Each row comes from the steps of one walk. Every step used is in the known rows, and no mark comes twice. Write the walk behind each row, first mark first.
In the rows, zero is written as 128.
Known rows
t a n e y: [128 113 135 156  93 127 146 172 137 108  83 157 103 116 186  80 172  88
  86  98 136 138 163 147]
y g: [119 138 164 133 102  74 114 143 154  95 112 145  87 106 135 121 155 108
  89 163 129 124 109 120]
g t a n e j b: [136 137 148  88 103 114 169 149 158  91 136 131  71 174 130 101 184 136
 130  89 149 139 171 141]
e j a y: [159 129  95 119 134  93 147 163 142 118 137 155  75 133 174  89 160 133
  89  67 139 162 127 144]
y g j e: [137 147 161 103 110  48 101 167 158  73 136 129  59 132 115 109 158 129
  53 175 166 116 126 114]
t a n e j: [135 126 119 145  85 109 139 184 150  99  83 137  83 134 190  79 182  99
  83  97 143 136 151 150]
e y g: [123  99 176 134 121 115 152 142 126 121 111 192 114  66 127 102 146  99
  91 114 105 136 141 129]
j a n e: [124 110  98 151 131 109 141 155 147 123 136 142  94 123 199  88 173 122
  94 108 159 185 154 136]
n a t: [ 93 146 192 156 127 139 142 112 149  71 110 143 117 131 165  98 163 112
 111  92 149 165 124 207]
g t a n e: [118 134 156 103 102 121 169 134 146 102 126 129  90 168 122 101 166 114
 130 106 138 122 169 138]
e j b: [168 132 104  88 127 107 133 167 158 103 149 132  75 144 145 121 172 178
 122  80 149 165 129 136]
a y g t: [115 125 181 125 124  89 121 112 136  95 137 162 109 133 128 123 160  61
  84 154 106 131 128 117]
j e t a y g: [138 118 177 104 145 117 126 133 161  53 158 140  63 135 136 107 145 151
  95 133 120 130 134 159]
j e y a t: [150  88 183 110 150 132 143 156 127  81 159 160 104 100 125 116 127 143
  99 122 155 143 155 183]
g t a n e j: [125 135 148  93  97 112 175 144 151  97 125 128  75 170 122  93 176 120
 123  92 138 125 165 143]
n e t a y g j b: [108 142 151 119 110 119 114 141 188  29 112 152  76 150 132  95 203 142
  80 151 119 158 178 126]
e j a t: [147 131 109 112 126 100 145 165 151 106 147 134  52 137 150 104 168 145
 105  55 153 166 127 173]
n e y: [ 93 105 137 139 127 150 146 135 135  90  98 166 145 106 120 102 156 134
  91 142 109 166 177 118]
g t: [119 137 156  84 129 128 165 102 135 119 156 122 112 166  79 130 136 139
 157 118 127 118 151 126]
t a y g j e: [151 149 164 148 106  85 112 169 141  80 101 167  82 137 172  98 147  86
  56 131 152 108 134 138]
e y: [129  92 151 130 140 152 162 131 107 145 123 180 143  81 121 108 128 113
 118  88 105 138 154 135]
y g n a t: [ 88 140 188 110 111  81 132 132 176  64 117 154  55 150 164  94 183  91
  75 134 151 146 112 159]

Write each row's walk
[ 95  86 125 117 115 130 131 133 157  97 135 110  98 127 148  93 207  97
 100 130 103 167 162 137] -> a n e t
[129 143 149 140  95  91 128 166 157  71  83 176  72 150 187  84 171  77
  55 118 136 126 137 140] -> t a y g n e j
[ 98  99 198 117 127 121 162 133 141  97 117 195  91  97 143  87 169  82
  80  91 122 153 143 162] -> e y g n a t
[ 99 124  94  74 136 116 155 144 171  85 132 137  67 197 158  82 178 141
  85 109 154 169 152 128] -> g n e j a
[ 83 132 162  94 142 138 155 111 160  84 135 140  85 189 168  89 170 103
 105  85 160 160 130 185] -> g n a t
[145 124 131 150  93 117 137 170 134 127  98 137  94 127 191  94 159  84
 104  91 145 118 139 152] -> t a n
[104 104 161 140 113 143 141 151 146  66  99 172 130 101 125 102 170 117
  91 142 130 163 186 158] -> n e y a t
[141 146 163 164  97  99 119 156 138  95  86 175  97 124 182 104 146  70
  77 123 132 112 127 139] -> t a y g
[143 137  93 115 124  81 123 175 144 118 144 124  80 153 150  82 176 127
  68 115 188 150 170 120] -> g j a n e
[131 127 163 118 123 148 139 114 157  88 130 153  83 134 138  99 162 111
 130  88  85 120 148 161] -> e t a y
[129 109 176 125 122  98 143 157 131 110 130 188  84  82 119  97 163  96
  71  98 137 144 156 144] -> e y g j a t
[140 106 157  96 145 132 136 138 157  72 165 120  65 139 139 104 148 161
 111 114 128 134 142 166] -> j e t a n
[107 131 102 118 111 114 133 154 160  69  98 128 104 144 127  99 175 157
  84 139 124 164 152 122] -> n e j
[109 142 172 167 138 130 146 109 134  88  96 174 148 125 199  78 153  95
  90 110 129 159 123 166] -> n a y
[125 110 193 120 111 114 173 140 130 112 111 198  98  86 116  96 149 101
 102 100 110 124 155 135] -> e y g t a
[122 144 158 150  99 100 123 155 152  76  84 176  87 149 187  93 161  70
  63 132 136 124 139 135] -> t a y g n e
[107 103 183 116 128 117 171 136 138 107 109 203  99  93 153  77 161  94
  80  98 119 147 142 145] -> e y g n a
[ 97 119  98  80 141 116 149 140 167  83 134 146  73 198 164  82 182 121
  74 111 146 173 154 126] -> g n e j a y
[ 92 133 157 134 107 128 125 127 179  39  97 153  89 136 135  93 189 125
  87 153  96 150 165 134] -> n e t a y g
[101  73 126 133 116 130 141 149 132 119 119 137 124 102 156  90 192  82
  83 123 114 172 168 129] -> a n e y
[131 133 159 100 104 119 172 132 138 118 135 129  88 164 123 105 156 109
 140  92 139 111 159 144] -> g t a n
[110  92 103 119 106 106 133 163 150 105 120 109  95 130 161  88 205  98
  78 121 124 170 151 131] -> a n e j
[121 134 103 110 120 117 126 160 171  60 116 133  97 150 136 110 187 179
  93 136 140 184 159 119] -> n e j b
